Every row comes from one small tree of marks. Brackets hold a mark, then the marks that hang from it, in alphabetical order. Every link used is in the known rows. Which tree was each row made from?
In the rows, 128 means zero.
Known rows:
[K X]: [128 120 134 112 107 120 146 121 168 110 130 122 119 118 128 141 150 129
 137 148 126 112]
[X [K F] L]: [138 107 138 111  68  70 123 118 146 109 138 111 113 132 162 100 115  67
 107 149 128 113]
[X K L N Z]: [141  99 135 124  44  38 120 116 144  98 135 167 113 138 122  80  92  87
 107 137 131 114]
[K F [X N]]: [128 111 136 117  69 164 147 123 174 107 132 142 120 107 173 120 128 100
 162 141 120 112]
[K F [X [Z H]]]: [130 110 131 114  67  79 152 123 173 102 128 100 121 100 158 110 148 123
 150 122 123 113]
[K F X]: [128 117 137 109  94 130 148 122 172 112 131 105 120 109 172 135 149 107
 151 150 121 112]
[F [K [X L N]]]: [129 102 131 117  72 111 147 122 167  95 149 181 102 134 124 102 109  89
  96 142 129 116]
[Z H]: [139 121 133 118 105 123 131 125 137 110 130 125 119 116  99 113 145 123
 133 118 134 114]
[F [K [X L N Z]]]: [131  95 131 119  58  54 148 120 171  90 144 181 102 136 127  91 103  90
  98 141 128 116]
[B [X [K F] L N]]: [139 103 140 123  48 104 103 116 104  97 149 151 117 134 158  82  94  27
 106 138 130 111]
[X K N [Z [H P]]]: [140 103 131 127  51  53 132 116 173  98 153 156 116 117 107  82 105 102
 148 109 131 101]
[B [X K L N Z]]: [141 101 137 128  47  39 103 114 100  90 143 167 116 143 116  76  92  51
  91 135 135 111]
[Z X]: [128 122 135 122 105 123  83 125 147 110 133 118 120 125 128 140 146 124
 133 141 129 112]
[X K]: [138 117 137 119 101  61 126 120 139 115 141 130 114 125 117 120 128 100
 141 145 133 113]
[Z H [X N]]: [129 115 129 134  71 162  87 128 144  98 137 153 121 114 112 107 124 133
 141 105 130 114]
[Z H [X L]]: [129 114 130 120  79 128  82 125 143  96 134 112 119 132 111 114 136 132
  85 117 131 114]
[B [X [K F] N]]: [138 111 141 128  66 103 108 119 103 103 151 151 119 119 158  93 103  35
 153 137 131 111]
[B [X L]]: [139 118 139 112 103 118 104 117  96  98 135 126 122 144 111 114 132  64
  76 144 135 112]
[H [P U]]: [137 111 135 109 106 134 127 108 162 105 120 117 120 116 122 125 146 119
 186 143 131 101]
[K F]: [138 120 139 111  99 128 129 121 146 117 129 111 119 117 160 121 143  90
 146 148 128 113]
[X N Z]: [139 111 135 124  76  98 127 121 145 105 125 166 120 122 119 101 117 103
 145 135 132 114]
[K F [X Z]]: [129 111 135 110  78  74 147 120 176 108 125 105 121 109 175 127 144 108
 151 149 121 112]
[X [K F] L [Z H]]: [140 100 133 116  42  18 127 120 146 100 138 107 114 124 148  74 113  85
 105 122 129 114]
[P H U]: [141 107 132 114  96 129 128 110 128  97 147 131 117 108 123 114 151 145
 171 150 131 117]

Write each row's tree:
[128 108 130 134  56 112  86 121 176  95 163 146 116 116 116 108 111 115
 148 106 129 100] => [Z [H P] [X K N]]
[130 104 134 130  47  99  76 121 149  96 145 158 113 138 131 102  97 101
 104 134 129 113] => [Z [X K L N]]
[138 110 138 125  61 103 126 121 149 111 140 151 115 114 164  95 104  71
 165 139 128 113] => [X [K F] N]
[128 105 128 114  88  35 159 120 196  96 160 131 105 115 110 108 138 113
 134 121 129 104] => [F [K [X [Z [H P]]]]]
[131  99 134 114  36 108 141 117 177  95 125 141 118 122 177  95 111  93
 114 142 120 113] => [K F [X L N Z]]
[130 101 127 128  62  60 159 126 168  93 149 178 105 111 111  85 116 113
 142 112 130 117] => [F [K [X N [Z H]]]]
[129 105 131 122  46  79  82 124 148  99 147  97 115 124 158  99 118 100
 103 119 126 113] => [Z H [X [K F] L]]
[132 101 133 117  53  99 142 117 171  92 124 158 118 130 133 104 114 116
 101 139 124 113] => [K [X L N Z]]
[129 107 129 122  54 171  84 118 174  89 148 142 121 132 114 104 117 118
  99 108 128 100] => [Z [H P] [X L N]]
[139 112 139 118  88  60 102 116  96  99 145 128 117 144 112 104 117  57
  80 144 135 112] => [B [X K L]]
[139 105 130 114  82  82 133 109 162  96 120 112 121 108 107  99 147 131
 185 117 133 102] => [X [Z [H [P U]]]]
[140 108 137 133  62  38 107 117  99  98 146 169 118 127 116  87 102  59
 140 132 135 112] => [B [X K N Z]]
[129 104 136 112  53 163 141 119 174 100 130 140 118 122 174 110 116  88
 117 143 120 112] => [K F [X L N]]
[131  99 127 113  71  26 152 124 165  90 145 138 103 129 109  91 129 113
  83 124 130 117] => [F [K [X L [Z H]]]]
[129 109 133 125  61 157  79 123 150  96 133 156 118 138 129 112 112 109
  99 134 129 113] => [Z [X L N]]
[133 100 129 120  42 102 146 120 167  88 127 154 119 122 116  86 117 129
  99 113 126 114] => [K [X L N [Z H]]]
[129 107 133 123  88 112 153 124 166 102 151 181 104 120 124 113 119  97
 145 140 129 116] => [F [K [X N]]]
[130 101 131 110  81  21 148 119 168  97 143 142 101 137 125 108 126  95
  88 150 129 117] => [F [K [X L Z]]]
[140 106 135 116  68   5 121 118 143 102 132 129 112 140 120  96 112  92
  93 147 131 114] => [X K L Z]
[141 107 133 136  55  43 111 120  98  93 148 167 119 118 100  72 103  73
 139 105 137 112] => [B [X K N [Z H]]]
[140 106 135 130  59  38 126 119 144 105 138 169 114 123 122  88 101  97
 152 136 131 114] => [X K N Z]
[140 112 138 121  81 152 103 118  98  94 136 165 122 142 112  97 109  56
  87 135 134 111] => [B [X L N]]
[140 106 138 126  65  93 101 115  97  94 146 167 117 143 113  88  94  48
  93 136 135 111] => [B [X K L N]]
[127 113 136 124  72  74  83 124 153 111 146 104 116 117 174 124 130  91
 154 144 125 113] => [Z [X [K F]]]
[130 102 132 124  73  55 154 123 170  99 147 182 104 120 126 100 116  99
 144 138 129 117] => [F [K [X N Z]]]
[140  96 136 121  30  48 121 116 150  99 136 149 113 130 166  75  90  64
 117 141 127 113] => [X [K F] L N Z]
[129 101 135 127  33 108  77 122 153  99 145 141 114 129 176  98  97  80
 119 138 125 112] => [Z [X [K F] L N]]
[131 104 129 107  66  77 146 114 199  89 138 107 120 127 115 112 138 127
  91 122 125 100] => [K [X L [Z [H P]]]]
[140 101 136 112  52  14 122 117 146 106 133 112 112 132 164  87 114  68
 107 149 128 113] => [X [K F] L Z]
[142 109 131 114  72  68 127 120 138  97 123 122 119 132 101  89 130 116
  83 119 133 114] => [X L [Z H]]
[141  99 129 123  56 116 132 111 163  92 121 152 121 106 108  84 123 127
 196 108 133 102] => [X N [Z [H [P U]]]]
[141 106 138 119  70   4 102 115  99  95 142 128 117 144 115  93 112  58
  81 143 135 112] => [B [X K L Z]]
[129 106 133 108  96  77 148 121 167 101 147 142 102 137 123 118 129  96
  86 151 129 116] => [F [K [X L]]]
